Each row was made from one small tree. The marks that hang from a mark follow it in brackets, in alphabetical order. Every link used is in the known rows. Write each row's tree.
Known rows:
R[E]: [ 10  42  -5   6   7  14   0   9   3 -31   3  -1 -36  -2  25   7 -15  -6
 -19  -3 -19  13 -12  30  13   9  14 -26]
E[R[X] S Y[Z]]: [ 17 -38  20  19 -11 -12  14   9 -16 -25  -7  10  38  94 -27  50  55 -11
  19 -17  -3 -17 -58  44 -86  32   5   8]
Y[E[R] N X[T] Z]: [-10 -22 -11  12   8 -20  24 -20 -28  55  -2  68  49   7 -29 -13  -9  25
  10   2  35  16  14 -60 -64  -6  16 -21]
A[R[X[Y[E]]]]: [  7  -1  12 -16   2  11 -14  15  14  18  -4  -6 -22  38  -3  10 -22 -19
   0 -14 -25 -21   9 -30  30  -5   3  44]
A[K R[E X]]: [ 25  48  21   9 -15  18   3  19   7 -27  -6  10 -49 -19  -7  36  38 -16
   9 -14 -24   2  10  -2  24  -5  12  19]
K[X[T Y] Z]: [-31  19 -64 -41 -10  10 -29  16  25   6   1 -47 -31 -13  -2 -22 -39  25
 -11  19   6 -12  11 -55  56 -12   9  -6]
T[X[Y[E]]]: [  2  24  12 -13  22   6   0   8  -2  50 -32 -15 -11  41  33 -12 -51  -3
 -31   3  -3  10  -2 -19  23  15 -19  61]
A[K[X[Y] Z] R[E[S]]]: [ 22  36 -62 -20 -54  11 -22  25  20   7  -8 -28 -42 -43 -20  39  35   4
 -14  15 -13  -9  33 -17  39  -9  22  45]
X[K[Z] T Y[E[S] N]]: [-24 -45 -60 -23 -15   1 -16 -17  17  58   1 -15  11 -14 -22 -31 -24   5
 -13  20  -3  -9   4 -19  25  -7 -22 -25]
Y[E[R[N]] X Z]: [  7   4  40  18  -8 -18  26  -6 -43   7  -6  27  23  25 -42  -8   2  -7
  16 -15  39   2  -4 -24 -56 -18  24  16]
Y[E N X Z]: [  9  -2   0   8  -5 -13  16 -17 -29  67  -2  58  45 -16 -14 -11 -22  23
   1  15  26  20  34 -40 -35 -18  34  21]
A[K[Z] R[E N]]: [ 18  69  22  10 -36   8   9  15   6 -42 -12   0 -39 -27 -30  14  66 -10
   4  -7   9  -9  18  13  49 -21  28  48]
X[Y[N]]: [ -6  20 -28 -15  15   8 -13   6  18  42   0   4 -10  12  36 -15 -17  39
 -27   6 -32  -2   2  -7  19  13   6 -14]
E[R Y[N X]]: [  7 -35 -12  32  13  -2  16  -3   8 -37  -6  31  27  74   4  23  16  55
  -3  -5 -10  24 -17   2 -68  39  14 -37]
T[X[K[Z] Y[E]]]: [ -5  -5  -9 -20  13   7  -5   1  21  20 -18 -59 -12  10  12  -8 -48 -20
 -26  12  15   2   7  -5  50  -8 -25  62]
T[X[K Y[E[R] Z]]]: [  4  -8  12 -12  33 -12   9   0  -2  39  -7 -33   9   9  20   6 -39 -29
 -19  -7  14  -1  -1   4   3   5 -30  46]
R[Z]: [ -5  51   0  13   1  10  -5  18  16  -5 -12  21 -24  38  25 -10 -22 -26
 -16   0   4   8   5  11  16  -5  41  17]
R[X[K]]: [  0 -10  22  -5  18  24  -3  11  23 -47  14 -29 -39  11   5   7 -24 -19
  14 -21 -16  -9 -12   3   9  -6 -11 -18]
T[X[K Y[E[R] N Z]]]: [  5 -25  19  -6  32 -14  13 -10   5  55   0  -5  32  -9  27  -3 -17  -6
 -18  -3  15   5   5   3  -9   1 -29  37]
E[R[X Z] S]: [  2 -10  17  23 -18  14  -1  22  13 -37 -10  22  -8  88 -17  27  48 -35
  11 -23   5 -10 -46  14 -70   1  21   6]
R[N Z]: [ -8  58  55  23  -9   7   1  12  -3 -42  -8  25 -23  18  13 -35  18 -25
   5 -12  15  -2  -8  28  15 -18  31  11]
E[R S Y[N X[K] Z]]: [  16  -71  -28   27    2  -15   16  -15   -9  -28   10   22   57   38
  -19   46   42   26   10   -5    2    5   -9   31 -105   37    2  -29]
T[X[Y[N Z]]]: [ -1  31   6 -15  30  -5   2   0  -4  49  -9   6  28  -3  45  -1   6  21
 -19  11   8   0  13  -7   6  11  -9  57]
R[E N X[K T Y] Z]: [ -32   12   62   12  -13    8  -27  -19  -18 -113   31  -35  -39 -101
    8  -43   48  -51   40    5   -8   -3  -40   55   49  -46  -36 -101]

Which tree is each row?
[  8   9  44  -2   3 -13  14   3 -34  41 -24   0  28  43  -1  -3  24 -17
  -7 -14  23 -13 -25   5 -37   9 -22  73]	T[X[Y[E[R[N] S] Z]]]
[ 17  46 -37 -17 -27  15  -2  37  40  16 -16  -5 -43   0 -19  26  -4  12
 -10  -5  12  -8  56 -57  48 -10  44  84]	A[K[X Z] R]
[ -5  17 -36 -28  23  -7 -14   4   4  21  17 -51 -19 -33  20   3 -43 -17
 -16   3 -16 -19  14  20  39   2  -5 -10]	X[K Y[Z]]
[ -8 -37  34  19  14 -18  20  -9  -8 -16   7  42  53  42  -7  10  49  21
  27  -8   4  -2 -43  17 -54  19  -3 -41]	E[R[X[T]] Y[N Z]]
[ -9 -52 -23  21  27 -20  17 -22  -8 -36  17  22  45   7  -8  17  11  30
  17   0   8  13  -1   5 -62  29  -8 -67]	E[R Y[N X[K T] Z]]
[-23 -24   1 -20  12   9 -16  -6   1   9   8 -36 -31 -14  -4 -29 -55 -23
  12  -2 -22  -8 -19 -22  37 -10 -39 -51]	R[X[K T Y[E]]]
[ 18   7  30  30 -29 -11   8 -18 -63 -82   4   8  23 -20 -18  16  70   1
  24   8   2   6 -26  68 -53  11   3 -28]	R[E[S Y[X Z]] N]
[ -2  21  -5 -23  41  -1  -4   3   1   9   1 -48  -5 -16  41  10 -32 -19
 -17   2   4  -8  15  10  27  11 -29  43]	T[X[K Y[Z]]]
[-19  16 -37 -33  10  -6 -17   2   0  52  19   9   8 -57  28 -29 -28  40
  -3  13  -2  -5  25 -48  19  -4   3 -27]	K[X[T Y[N Z]]]
[ 13  -6  -8  29  -2   4   3 -17 -12 -58   5  21  10 -13  21  14  16  40
  -5  21 -22  39  -7  38 -22  21  10 -59]	R[E[Y[N X]]]
[-21 -18 -27 -23  20 -18  -6 -23  -9  82  16   6  20 -63  11 -41 -50  -1
  -7  15  -4  -3  19 -14  33  -8 -23 -43]	X[K T Y[E N Z]]
[ 20 -37  -6  23  -3 -19  21   0  -5  18  -5  50  62  80  -3  35  53  23
  -6  -9  -3  -5 -31  46 -91  45  17   6]	E[R S Y[N Z]]
[-32 -13 -57 -30   0   0 -18  -7  17  34  -3 -52 -26 -13 -16 -34 -68 -18
 -16  17   0 -10   4 -22  71 -13 -19 -25]	X[K[Z] T Y[E]]
[ 16 -50 -32  17  -4 -10   7 -20 -19 -15   9  20  53   2  -8  31  23  25
  10  12  -3   8  14  30 -69  29   2 -15]	E[S Y[N X[K] Z]]
[ 24  66  -1  14 -31  11  -8  27  20 -16  -3  25 -49 -61  17  18  12 -24
  -6   3  -2  21  49  -6  39 -17  43  28]	A[K[X] R[E Z]]
[-21 -42 -37   1  -3   5   5 -26  10  14   3  14  14 -25 -33 -27 -39  22
   7  17  27  20  33 -57   2 -22   0 -29]	Y[E N X[K[Z] T]]
[ 19  43  16   0  -7  19   6  29  17   5 -18  15 -43  27 -12  30  17  -7
   9 -25 -17 -10  22 -35  18   4  17  53]	A[K R[X]]
[  20  -14   83   17    0   -5    4  -10  -14 -117   32  -16    0  -49
   -6   23   61  -39   43  -20   -8  -18   -8   73   14  -11  -14   -8]	A[R[E[Y[Z]] N X[K]]]
[ -8 -57  36  12  14   4  17  -9  19  17  10  37  11  21 -13 -22 -15   2
  13 -23   3   8 -23 -24 -32  -8 -18 -46]	Y[E[R[X[K T]]] N]
[  7  14  27  25 -35  18 -14   5  -7 -64   4  14 -17  -5  -1  16  54 -49
  15   5  -4   8 -37  49 -22 -22  17 -20]	R[E[S] X Z]
[-19 -44 -45  11   7   2   0 -22  12 -52   5  -2  21   1 -10  -1  -6  42
  10  21   4  18  13  -6  -3  17  -4 -51]	E[Y[N X[K[Z] T]]]
[  0  33 -29 -34   2  -3 -20  19   1  38  11 -26 -17 -30  24  -4 -44  15
 -14   8  -6 -10  20 -25  26  -5  17  12]	K[X[Y[Z]]]
[ 25  38  29  13 -49   3   4  15   6 -64  -6  -9 -27 -48 -21  14  58   9
  13   3   5   4  20  22  50 -13  23  35]	A[K[X Z] R[E[Y] N]]
[-31 -31 -47 -24   0  -2 -13 -18  24  51   5 -20   1 -33  -9 -43 -43  10
 -14  23  -1  -3  11 -22  58 -17 -19 -34]	X[K[Z] T Y[E N]]
[  2 -17  13  -9  31   6   2  -8  17  45  -8 -12   4  -8  43 -20 -45   5
 -26   4  -6  16  13  -5  22   8 -37  30]	T[X[K Y[E N]]]
[  4  -5  11  -1 -14  -3   0  10 -12  35 -17  -4 -10  66 -17 -15   0  -5
 -15 -20 -17 -16 -40   6 -30  12  -8   4]	X[Y[E[R[N] S]]]
[-25 -10  64 -16   0  -9  -6 -18 -35  -5  18 -27  -5 -59 -23 -49  -2 -32
  40  -9   5 -25 -24   0  31 -37 -41 -40]	R[N X[K T Y[E Z]]]
